Each row comes from the steps of one walk. Every step used is in the known rows, and no mark comes twice. Write the walk behind each row, first mark first.
Known rows
y > m > r > p: [ -0.4 -27.2   5.0  39.1  -4.7 -25.8 -19.5  22.5 -24.1  11.5 -57.6 -39.6
   0.0 -38.6   8.2   3.2  78.2 -14.6   4.1  28.6  -8.6  12.3]
m > r > p > d: [ -7.7 -22.8  13.1  27.8 -24.9   4.5  -0.1  20.0  -8.4  -1.5  -5.3 -33.1
  10.0 -11.4  34.9  26.1  32.6   4.3   0.7  42.3 -22.4  16.7]
p > r: [-15.5  -2.4   8.0  22.3  12.5 -14.9  12.3 -11.2   7.6  10.4 -36.3  16.2
  -0.2  24.9  12.6  30.3  38.5 -34.0   2.3  60.0  -8.9  -2.4]
d > m: [ -3.7  17.9  53.3  18.1   4.1  11.6  18.3   9.4  -0.8  -0.4 -16.7  -5.9
 -11.8 -51.5  17.0  42.5  37.6 -11.2 -14.9  56.5 -10.0  10.7]
r > p > d: [-21.7 -17.0  19.4  38.1   6.1  -8.4   4.5   2.9  11.3   6.5 -24.7 -28.2
   8.0 -14.1  20.0  43.6  56.8  -7.0  -5.8  63.0 -12.1  22.1]
p > d > m: [  0.8   9.6  38.6  24.8 -27.1  45.6  27.9  18.2  10.3  -3.4 -19.7  12.9
  -3.9  -3.3  15.6  52.7  34.7  -5.2 -11.4  71.4 -11.4   6.6]
y > p: [ -4.9 -20.3   0.0  -0.1   4.6  -5.8  -6.5  -6.6 -25.0 -25.3 -75.4  -9.9
  -6.5 -34.8  -2.2  39.3  52.4 -42.1  -8.0  38.2 -33.5  -0.9]
r > m > y > p: [ -9.6  -5.7  11.0   9.2   0.2   5.0  -1.3 -21.8 -19.7   6.3 -64.1 -30.8
   6.8 -48.7  19.0  28.7   1.0 -16.0  -2.7  42.7 -75.6  28.7]
m > r > p: [-10.4 -22.8  17.6  24.7  -8.5 -11.9  -6.8  15.9 -14.8  -0.1  -6.7 -45.8
  10.1 -29.8  33.3  21.0  34.8  -1.0  -0.7  36.3 -24.1  18.6]
l > p > r > m: [ 12.6 -18.3 -17.4  10.0  12.5 -33.7  32.7 -15.2   5.0   2.5 -40.4 -36.4
  11.6  -4.5   2.3   6.0  27.8 -48.2 -15.2  32.1 -41.3  23.4]
y > p > d > m > r: [ -0.9 -12.0  11.3   5.6 -30.5  21.8   7.2  12.3 -18.3 -22.9 -57.8  16.1
 -14.3 -26.4  14.0  44.0  35.5 -21.5  -7.9  38.0 -29.1  -3.6]
p > d: [  3.9  -7.7  14.2  24.8 -27.0  40.1  19.6   9.4   6.0  -7.7 -31.3   0.5
  12.3  22.9   6.3  49.4  43.9 -15.6  -6.5  73.1 -17.4   4.3]
d > m > y: [-16.4  27.2  52.9  18.4 -14.6  23.1   2.8  35.1 -19.1   5.4 -30.4  -1.7
 -20.3 -47.2  27.7  41.8  18.3  -5.1 -17.6  49.3 -26.7  22.6]
l > m > r > p > y: [ -3.4 -30.3  22.4  11.4  10.5  -3.8  16.3 -33.1   9.9 -12.6  -3.7 -52.7
   2.6 -31.4  44.9  28.7   7.1 -14.0  -7.0  37.3 -31.4  11.6]
p > l > m: [-22.0   1.4   0.6  -6.1  25.0   5.2  20.8 -51.5  -6.7 -27.4 -10.0  -2.9
  -8.9  -6.9   8.2  32.2  31.3 -20.6 -20.6  59.2 -66.7   6.0]
l > m > r: [  9.2 -18.4  10.2  10.5   6.4  14.2  21.2 -30.1   5.2 -16.0 -11.7 -49.0
   3.5 -16.6  39.2  27.9   3.6 -14.8  -5.1  49.9 -38.6   6.9]
l > m > r > p > d: [ -1.5 -23.9  10.3  22.0   6.2   6.0  20.7 -30.0  14.7  -8.4  -5.8 -49.3
   2.6 -16.8  48.8  31.6   7.2  -5.0  -3.8  49.7 -35.3  14.0]
l > p: [ 22.4 -19.5 -10.3   4.6  -2.9 -13.5  21.9  15.6 -10.3 -16.6 -40.1 -56.2
  11.9 -17.7  -8.5  15.3  50.1 -49.5 -26.7  33.2 -33.0  24.2]
y > m > d > p: [ 16.2 -23.1   9.1  25.6   7.4 -36.5  -2.8  53.1 -14.5  12.1 -55.0 -34.5
  -6.9 -34.3  38.6  -5.9  78.3 -41.8  10.0  48.5 -16.4  23.8]
l > p > y > m: [ 21.7 -39.0   4.5  -2.3 -20.0 -22.0  15.5  17.8 -18.1 -17.5 -55.8 -45.7
   7.8 -29.2 -21.8   4.9  70.7 -63.0 -29.0   8.7 -16.5  14.3]
r > m > d: [  9.1 -19.5  15.0   2.7  14.4 -14.8  21.8 -28.3   7.9   6.4 -17.0 -37.4
  19.7 -55.2  38.5   8.3   5.3 -18.6  11.8  58.6 -65.0  36.8]

Which walk is each row?
[  1.0 -11.1  14.3  -3.1   9.7 -29.3  16.6  50.6 -11.1  -6.3   5.9 -19.7
  -6.6 -18.2  70.1   3.1  34.8 -35.4   2.8  62.6 -52.4  33.1] | m > d > p > l
[ 24.9 -12.1   0.7  12.3 -35.6  15.5  35.5  31.9  -4.9 -15.5 -22.8 -29.9
   3.7 -11.2   7.9  20.1  33.3 -28.2 -26.0  33.2 -28.8  22.4] | l > p > d > m > r
[ -7.5   1.7  20.7  16.2   3.3  11.1   4.4 -21.4 -10.9  15.0 -44.5 -38.3
  14.6 -38.7  20.0  29.1  -0.8  -6.9  -2.4  53.2 -68.2  32.8] | r > m > y
[-23.2  21.8  40.0  14.5 -13.0   8.6  -0.8  28.1 -22.8   4.0 -50.5  19.3
 -31.8 -43.3  29.9  39.8  14.0 -14.8 -14.0  37.4 -28.6  14.5] | d > m > y > p > r
[-12.0 -25.2 -10.2  -1.5  13.8 -32.1   4.8 -27.0  -8.3  -4.7 -67.9  12.5
  -7.1 -29.0  24.5  20.4  21.3 -42.6   9.0  36.2 -47.2   5.7] | y > p > r > m > d
[ 23.6  -9.0   3.8  11.7 -24.5  13.6  37.2  26.1   0.9 -14.1 -30.5 -28.4
   0.8 -10.2   1.7  25.4  41.2 -33.9 -28.5  40.2 -26.7  23.7] | l > p > d > m
[ 23.9 -44.2   2.6  -2.7 -31.2 -19.1  13.0  26.2 -23.6 -19.3 -47.9 -47.6
   8.5 -28.3 -15.2  -0.7  63.1 -56.6 -25.8   1.8 -18.0  13.8] | l > p > y > m > r
[ 10.5 -28.0  37.0  -5.5  -5.3 -26.4  16.9  59.3  -2.1  -2.6   0.4 -30.4
   0.8 -26.3  70.2   6.0  33.4 -47.0   4.1  52.5 -27.3  28.3] | m > d > p > y
[-21.9   3.5   8.3  23.7  10.0 -12.2  11.6 -22.9   4.9  26.4 -43.7   7.1
   3.1   7.6  25.8  23.5   2.1 -19.3   6.3  54.4 -41.6  14.5] | p > r > m > y
[  1.3 -44.1  36.8  -4.4 -26.6 -13.1  -0.6  19.6 -14.6  -9.7 -45.4  -7.5
   2.6 -38.5   4.7   9.2  67.7 -49.0  -3.4  23.8  -4.3   4.0] | p > y > m > d
[ -2.7  -8.9  14.6   5.3 -18.2  20.0   8.4   5.1 -13.0 -21.2 -65.4  17.1
 -14.6 -27.1   8.6  49.7  40.8 -27.9 -10.9  45.4 -25.4  -2.3] | y > p > d > m
[ 12.0 -20.2  49.6  20.9  -7.7 -20.7   7.5  59.0 -14.0   9.1 -27.3 -45.3
  -2.6 -12.6  38.2  19.7  64.2 -44.0 -10.8  42.2  -2.9   6.0] | d > p > y > m > r
[ 12.7 -23.0  34.4   1.2  13.5 -25.0  28.3  -5.3   9.0  10.6  -6.6 -46.7
  15.4 -52.0  57.2   8.7   7.7 -27.7   7.9  56.0 -58.5  35.9] | r > m > d > p > y
[  1.3   5.3  29.4  33.1  33.7 -35.7  26.5  20.4  14.3  30.8 -20.8 -34.5
   0.2  12.7  54.5  27.1  28.0 -35.6   1.2  72.7 -24.1  15.4] | d > p > r > m
[ -2.6   4.7  20.2  13.2  24.1 -13.7  24.0  19.9  -7.8  -5.7   4.7 -40.6
 -11.6   3.3  53.9  26.2  31.6 -26.9 -16.6  65.9 -52.1  14.5] | d > p > l > m > r
[ 13.4 -16.1  21.6   6.0   7.8 -27.9  16.3  60.6  -1.2   1.4  -3.5 -37.6
   0.1 -23.8  75.3   6.7  33.6 -38.9   8.1  65.2 -35.5  34.1] | m > d > p
[  7.4 -20.0   3.7  19.4   7.9 -38.7  -3.3  47.0 -20.2   6.8 -48.3 -22.9
 -12.6 -31.3  34.6  -8.2  79.5 -38.3   4.9  46.7 -28.4  22.0] | y > m > d > p > l
[-32.4   2.6  -3.3  -3.4 -22.7  11.7 -24.5  23.1 -53.1 -19.5 -71.6   8.5
 -18.5 -18.5  11.5  31.9  25.8 -24.9 -17.6  31.1 -69.8  17.4] | m > y > p > l
